Each row comes from the steps of one path. Every step used is in the known rows, and no mark comes twice. Write the path behind each row, first mark first.
Known rows
beras, nukev, saguro, rivir: [ 0.247  0.458 -0.703  0.454 -0.347 -0.355 -3.462  0.781 -0.184 -0.304
  1.438  1.600  0.682 -0.107 -1.041  0.158 -3.235  1.966  0.278  0.921
  1.019 -1.101  0.130]
muve, vavoz, remip, rivir, saguro, nukev: [-0.540 -0.036  0.356 -0.452  2.276  0.927  1.187  0.506  2.264  1.024
 -0.243  0.695 -0.370  0.669  1.023  0.079  0.919 -0.687 -0.196  0.106
 -2.065  1.571  0.428]
tezi, remip, vavoz, lezet: [ 0.886 -0.385 -0.323  0.237 -3.394 -2.719  1.634 -0.488 -4.446 -1.147
 -1.043  0.179 -0.286 -0.638  0.379 -1.285 -1.260  0.472 -0.597 -0.286
 -0.597 -5.634 -0.353]
vavoz, muve, remip: [-0.241 -1.183  0.424 -0.476 -2.128 -0.108  0.579 -0.486 -0.555 -0.017
 -0.639 -0.340 -2.166 -0.288 -1.428  0.053  0.410 -0.798 -0.753  0.136
 -0.962 -2.491 -0.635]
lezet, vavoz, remip, rivir: [-0.394  0.479  1.709 -0.415  0.898  1.349  1.403  0.027 -0.024  1.577
 -0.885  0.469 -1.725  0.184  0.419  1.771  4.594 -0.073  0.081 -0.107
 -1.300  0.073  0.074]
beras, nukev, saguro, rivir, remip, vavoz, muve: [ 0.939  0.497 -0.989  0.318  2.460 -2.986 -1.556 -1.290 -0.247 -2.679
 -0.167  2.772 -1.485  0.443 -0.875  0.371 -2.584  2.274 -0.038  0.175
  2.586  4.691 -0.106]
saguro, nukev: [ 0.131 -0.155 -0.040 -0.400 -3.428 -0.564 -1.744 -0.387 -1.455  0.191
  0.583 -0.826  1.540 -0.530 -0.370 -1.019 -1.737 -0.568 -0.962  1.204
 -0.845 -3.870  0.380]
tezi, remip, rivir, saguro, nukev, beras: [-0.454  0.266 -2.034  0.451  2.235  3.447 -1.505  1.361  0.064  0.578
  1.784 -1.486  1.639 -0.604  0.291  0.229 -2.803 -1.871  0.431 -0.451
  0.062  4.409  0.158]
lezet, vavoz, muve, remip, rivir, saguro, nukev: [-0.345 -0.316 -0.066 -0.669  2.205  0.990  2.480  1.526  1.845  1.875
 -1.285 -2.775 -1.167  0.675  0.875  2.872  2.371 -1.818  0.027 -0.430
 -0.074  5.515 -1.136]
lezet, vavoz, muve: [ 0.320 -0.112  1.948 -0.584 -2.566 -1.643  0.547 -0.204 -2.027  0.493
 -1.422 -0.898 -2.008 -0.495 -0.232  1.262  1.237 -0.002 -0.870 -0.293
 -0.338 -1.715 -0.353]
nukev, beras: [-0.103 -0.264  0.810  0.072 -2.163  0.035 -2.514 -1.269 -0.783 -0.209
  1.041  0.182 -1.031 -1.267 -0.487 -0.928 -1.334  0.158 -0.538  0.389
 -0.626 -2.703  0.645]
rivir, remip: [-0.069 -0.026  0.384 -0.043 -1.460 -0.935 -1.310 -2.519  0.153 -1.175
  0.395  0.682  0.074 -0.240 -1.598 -1.058 -0.148  0.097  0.170  0.440
  0.528 -0.826 -0.078]
nukev, saguro, rivir: [-0.052  0.612 -0.998  0.004 -0.625  0.338 -3.388  0.532 -0.363 -0.317
  1.047  1.102  1.336  0.454 -0.707 -0.845 -2.222  1.050  0.267  0.853
  0.810 -2.597 -0.087]
saguro, nukev, beras: [ 0.019 -0.120 -0.196 -0.131 -2.151  0.283 -2.891 -0.387 -0.873  0.154
  1.215 -0.793  0.162 -1.228  0.145 -0.943 -2.702 -0.430 -1.022  1.134
 -0.585 -1.675  0.767]
vavoz, remip, rivir, saguro, nukev: [-0.467  0.056  0.658 -0.511  3.145  1.445  0.480  1.289  1.825  1.068
  0.319  0.339  1.919  0.995  0.410  0.351  1.729 -1.056 -0.017 -0.019
 -1.063  2.388  0.491]
remip, rivir, saguro, nukev, beras: [-0.497  0.153 -0.201 -0.022  1.709  1.393 -1.378  0.358  2.109  0.589
  1.411 -1.204  1.383 -0.264  0.725 -0.015 -0.829 -0.956  0.079  0.040
  0.035  4.961  0.507]
rivir, remip, vavoz, lezet: [ 0.736 -0.169  0.833 -0.084 -2.013 -4.680  1.840 -2.796 -0.899 -2.120
 -1.373  1.009 -0.769 -0.099  0.167 -1.529  0.812  1.531 -0.341  0.140
  0.832 -1.286 -0.365]
remip, rivir, saguro, nukev: [-0.394  0.103  0.043 -0.314  0.470  0.607 -0.140  0.375  1.733  0.722
  0.793 -1.117  2.809  0.433  0.129  0.004  0.273 -1.177  0.141  0.032
 -0.251  2.787  0.211]
rivir, saguro, nukev: [ 0.194 -0.302  0.470 -0.406 -0.879 -1.285 -2.106  0.379 -0.046  0.345
  0.546 -1.222  2.636  0.229  0.024 -0.609 -1.698 -1.039 -0.416  0.493
 -0.377 -2.174  0.422]
lezet, tezi, remip, rivir, saguro: [-0.109  0.359 -0.668  0.863  0.574  2.971  0.672  1.905 -0.238  0.801
  0.531 -1.824  2.103  0.012  0.216  0.566  0.180 -0.840  1.244 -1.293
  0.792  0.121  0.111]
beras, nukev, saguro: [ 0.460  0.404  0.827  0.290 -1.507 -0.729 -2.037  0.044 -0.615 -0.214
  0.624  0.870 -0.154 -0.336 -1.368 -0.046 -2.426  1.681 -0.320  0.199
 -0.156 -1.812  0.526]
remip, vavoz, muve: [ 0.746 -0.479  1.444 -0.562 -2.637 -3.612  0.321 -2.070 -2.896 -1.597
 -1.321  0.735 -1.416 -0.251 -0.351 -0.676  0.155  0.094 -1.424 -0.219
 -0.761 -3.051  0.439]
vavoz, muve, remip, rivir, saguro: [-0.785 -0.864  0.620 -0.382  1.825  1.218  2.228  0.274  2.506  0.451
 -0.442 -0.701 -0.878  0.678 -0.891  1.069  2.349 -1.426  0.322 -1.089
 -0.322  4.105 -0.917]
vavoz, lezet, tezi, remip, rivir, saguro, nukev: [ 0.178  0.296 -1.259  0.709 -0.357  1.778  3.165  4.011  0.198  1.310
 -0.182 -2.879  3.312 -0.105  1.758  0.362 -0.479 -0.037  0.551 -0.958
  1.301  1.444 -0.438]

Which path is each row?
[ 0.439 -0.113 -0.871 -0.167  0.650 -3.105 -0.962 -2.640 -0.932 -2.668
 -0.395  1.967 -0.947  0.259 -0.563 -0.592 -0.481  0.500 -0.154  0.402
  1.900  1.514 -0.347] : saguro, rivir, remip, vavoz, muve
[-0.134 -0.419  1.374 -0.340 -1.731 -0.620 -0.033 -1.096 -0.609  0.264
 -0.592  1.960 -2.704 -0.290 -0.212 -0.944  0.278  0.439 -0.781  0.508
 -2.751 -6.269  0.590] : muve, vavoz, remip
[ 0.141  0.707 -1.396  0.644  1.677 -0.359 -3.392 -0.506  1.259 -1.274
  1.521  2.208  0.352  0.132 -1.581  0.009 -3.134  2.138  0.853  0.876
  2.414  2.925 -0.228] : beras, nukev, saguro, rivir, remip
[-0.595  0.069  0.381 -0.217  4.249  2.413 -0.718  1.298  2.283  1.003
  0.935  0.344  0.529  0.202  0.982  0.418  0.680 -0.883 -0.104 -0.117
 -0.832  4.619  0.819] : vavoz, remip, rivir, saguro, nukev, beras
[ 0.442  0.054 -0.788  0.771 -3.441  1.905 -0.897  1.139 -3.272  0.368
  0.351 -1.329  0.834 -0.940 -0.248 -0.423 -1.866 -0.234  0.147 -0.165
  0.225 -6.591  0.345] : lezet, tezi, remip
[ 1.137  0.192 -0.845  0.741 -3.081 -0.604 -0.383 -0.345 -4.766 -0.676
 -0.568 -0.874 -0.104 -0.690  0.628 -0.590 -1.484 -0.141 -0.166 -0.202
  0.042 -7.448  0.772] : lezet, tezi, remip, vavoz
[-0.149  0.497  1.098 -0.599  3.405  1.023  0.979  1.661  1.241  2.080
 -0.757 -0.840  0.536  0.967  1.537  2.132  3.191 -1.036  0.167 -0.172
 -0.903  2.951  0.167] : lezet, vavoz, remip, rivir, saguro, nukev
[-0.696  0.024  1.177 -0.315  0.580  1.688  0.956 -0.310  0.545  0.582
  0.158  1.611 -0.240  0.232 -0.622 -0.025  3.110 -0.100 -0.082 -0.016
 -1.514 -0.492  0.358] : vavoz, remip, rivir
[-0.361  0.036 -1.202  0.133 -0.226 -0.538 -2.841 -1.699  0.560 -1.303
  1.319  1.358  0.974 -0.056 -1.230 -0.890 -1.117  0.420  0.769  1.141
  1.749 -0.151 -0.549] : saguro, rivir, remip
[-0.662 -0.151  1.467 -0.298  2.321  0.437  1.368 -0.310  2.404  0.682
 -0.419  1.563 -1.386  0.681  0.262  0.057  2.282 -0.174  0.305 -0.658
 -2.213  0.401  0.316] : muve, vavoz, remip, rivir, saguro
[-0.596 -0.728 -0.512 -0.573  1.873  1.359  1.700  1.138  2.407  0.823
 -0.307 -1.657  0.288  0.685 -0.259  1.035  1.005 -1.919 -0.136 -0.321
 -0.287  4.997 -0.741] : vavoz, muve, remip, rivir, saguro, nukev
[ 0.884  0.794 -1.456  0.611  1.982 -2.602 -2.871 -2.019 -0.150 -2.330
  0.589  2.653 -0.539  0.410 -0.652 -0.188 -2.809  2.264  0.574  0.845
  2.359  2.115  0.217] : beras, nukev, saguro, rivir, remip, vavoz
[ 0.637  0.017  0.282 -0.077 -1.225 -3.302 -0.834 -4.060 -1.321 -2.262
 -0.434  1.231 -0.776 -0.003 -0.625 -1.271  0.132  0.216 -0.174  0.413
  0.430 -1.618  0.346] : rivir, remip, vavoz
[ 0.044 -0.729  0.917 -0.558 -1.677 -0.481  1.116 -0.098 -1.104  0.999
 -1.643 -1.481 -3.571 -0.290 -0.353  1.813  1.907 -0.822 -0.578  0.047
 -0.775 -2.141 -0.998] : lezet, vavoz, muve, remip
[-0.058  0.247 -0.597  0.872 -2.819  2.127  3.596  2.320 -1.079  0.778
 -0.308 -1.593  1.095 -0.876  0.624  0.038  0.901  1.017  0.521 -0.906
  0.775 -1.302 -0.510] : vavoz, lezet, tezi, remip, rivir
[-0.105  0.876 -1.655  0.190  1.464  0.610 -3.275 -0.729  1.109 -1.301
  1.136  1.737  1.006  0.732 -1.241 -0.878 -2.045  1.215  0.858  0.815
  2.255  1.524 -0.472] : nukev, saguro, rivir, remip
[ 0.497 -0.125 -0.807  0.140 -0.619 -4.372  0.431 -2.040 -0.468 -2.192
 -0.545  1.643  0.083  0.130  0.508 -1.353  0.062  1.858  0.305  0.794
  1.994 -0.643 -0.791] : saguro, rivir, remip, vavoz, lezet
[-0.300  0.531  0.726 -0.308  4.580  1.856 -0.029  1.639  1.760  2.047
 -0.100 -0.788 -0.910  0.206  2.085  2.132  2.178 -0.855  0.079 -0.251
 -0.569  5.221  0.487] : lezet, vavoz, remip, rivir, saguro, nukev, beras
[-0.332  0.178 -1.802  0.167  0.997  2.575 -0.524  1.452 -0.409  0.612
  1.154 -1.446  3.008  0.158 -0.199  0.180 -1.829 -2.021  0.485 -0.301
 -0.173  2.347 -0.170] : tezi, remip, rivir, saguro, nukev
[ 0.002  0.113 -0.197  0.896 -0.297  1.646  3.557  3.028  0.240  0.919
 -0.333 -1.990  2.155 -0.081  1.076  0.383  0.913  0.471  1.063 -1.621
  1.171  0.456 -0.575] : vavoz, lezet, tezi, remip, rivir, saguro
[-0.740 -0.009  0.972 -0.221 -0.253  1.140  1.606 -1.193  1.092  0.570
 -0.421  1.958 -2.524 -0.079 -0.120 -0.306  2.262  0.314 -0.256  0.096
 -2.465 -1.582  0.394] : muve, vavoz, remip, rivir
[ 0.525 -0.164 -0.207  0.786 -4.174  0.362  2.011  2.353 -2.754  0.510
 -0.525 -1.611  0.856 -1.058  0.530 -0.634 -1.027  1.066 -0.023 -0.538
  0.554 -5.890 -0.319] : vavoz, lezet, tezi, remip
[ 0.758 -0.143 -0.908  0.201 -2.553 -1.320 -1.133 -1.673 -4.871 -1.224
 -0.112  0.416 -0.357 -0.564 -0.466 -0.996 -1.998 -0.839 -0.408  0.075
 -0.978 -5.979  0.366] : tezi, remip, vavoz
[-0.543 -0.026  1.123 -0.135  0.532  0.161  0.025 -0.557  1.771  0.244
  0.565 -0.271  1.652  0.449 -0.552 -0.008  1.544 -0.715  0.644 -0.604
 -0.209  1.881 -0.006] : remip, rivir, saguro
[-0.740 -0.701 -0.800 -0.268  3.003  2.372  0.798  1.143  3.003  0.740
  0.344 -1.646 -1.059 -0.060  0.377  1.055 -0.027 -1.777 -0.239 -0.410
 -0.040  7.298 -0.340] : vavoz, muve, remip, rivir, saguro, nukev, beras
[-0.853 -0.728  0.096 -0.369 -0.635  1.692  2.286 -0.503  1.137  0.351
 -0.419 -0.407 -1.945 -0.097 -1.327  0.689  2.381 -0.914 -0.220 -0.264
 -0.737  2.282 -0.791] : vavoz, muve, remip, rivir
[-0.623  0.017  0.120 -0.178  3.418  1.739  0.159  0.471  2.768  1.002
  0.381  0.637 -1.732 -0.062  1.542 -0.002 -0.192 -0.494 -0.268  0.010
 -1.796  3.709  0.840] : muve, vavoz, remip, rivir, saguro, nukev, beras
[ 0.924 -0.724  0.472  0.307 -3.620 -2.924  3.398 -0.163 -1.209 -0.038
 -2.075 -1.294 -1.857 -0.324  1.729 -0.521  1.834  1.299 -0.398  0.098
  0.070 -6.829 -0.194] : muve, remip, vavoz, lezet, tezi
[-0.612 -0.075  1.654 -0.326  3.135  1.100  0.750  0.499  1.916  0.714
  0.137  1.218  0.865  0.977 -0.224  0.435  3.123 -0.576  0.475 -0.781
 -1.008  1.306  0.321] : vavoz, remip, rivir, saguro
[ 1.109  1.021 -1.188  0.668  0.462 -2.566  0.766  0.241  0.171 -1.616
 -1.100  0.683  0.390  0.726  1.630 -1.003 -0.501  3.380  0.634  0.163
  3.509 -0.188 -0.275] : nukev, saguro, rivir, remip, vavoz, lezet, tezi
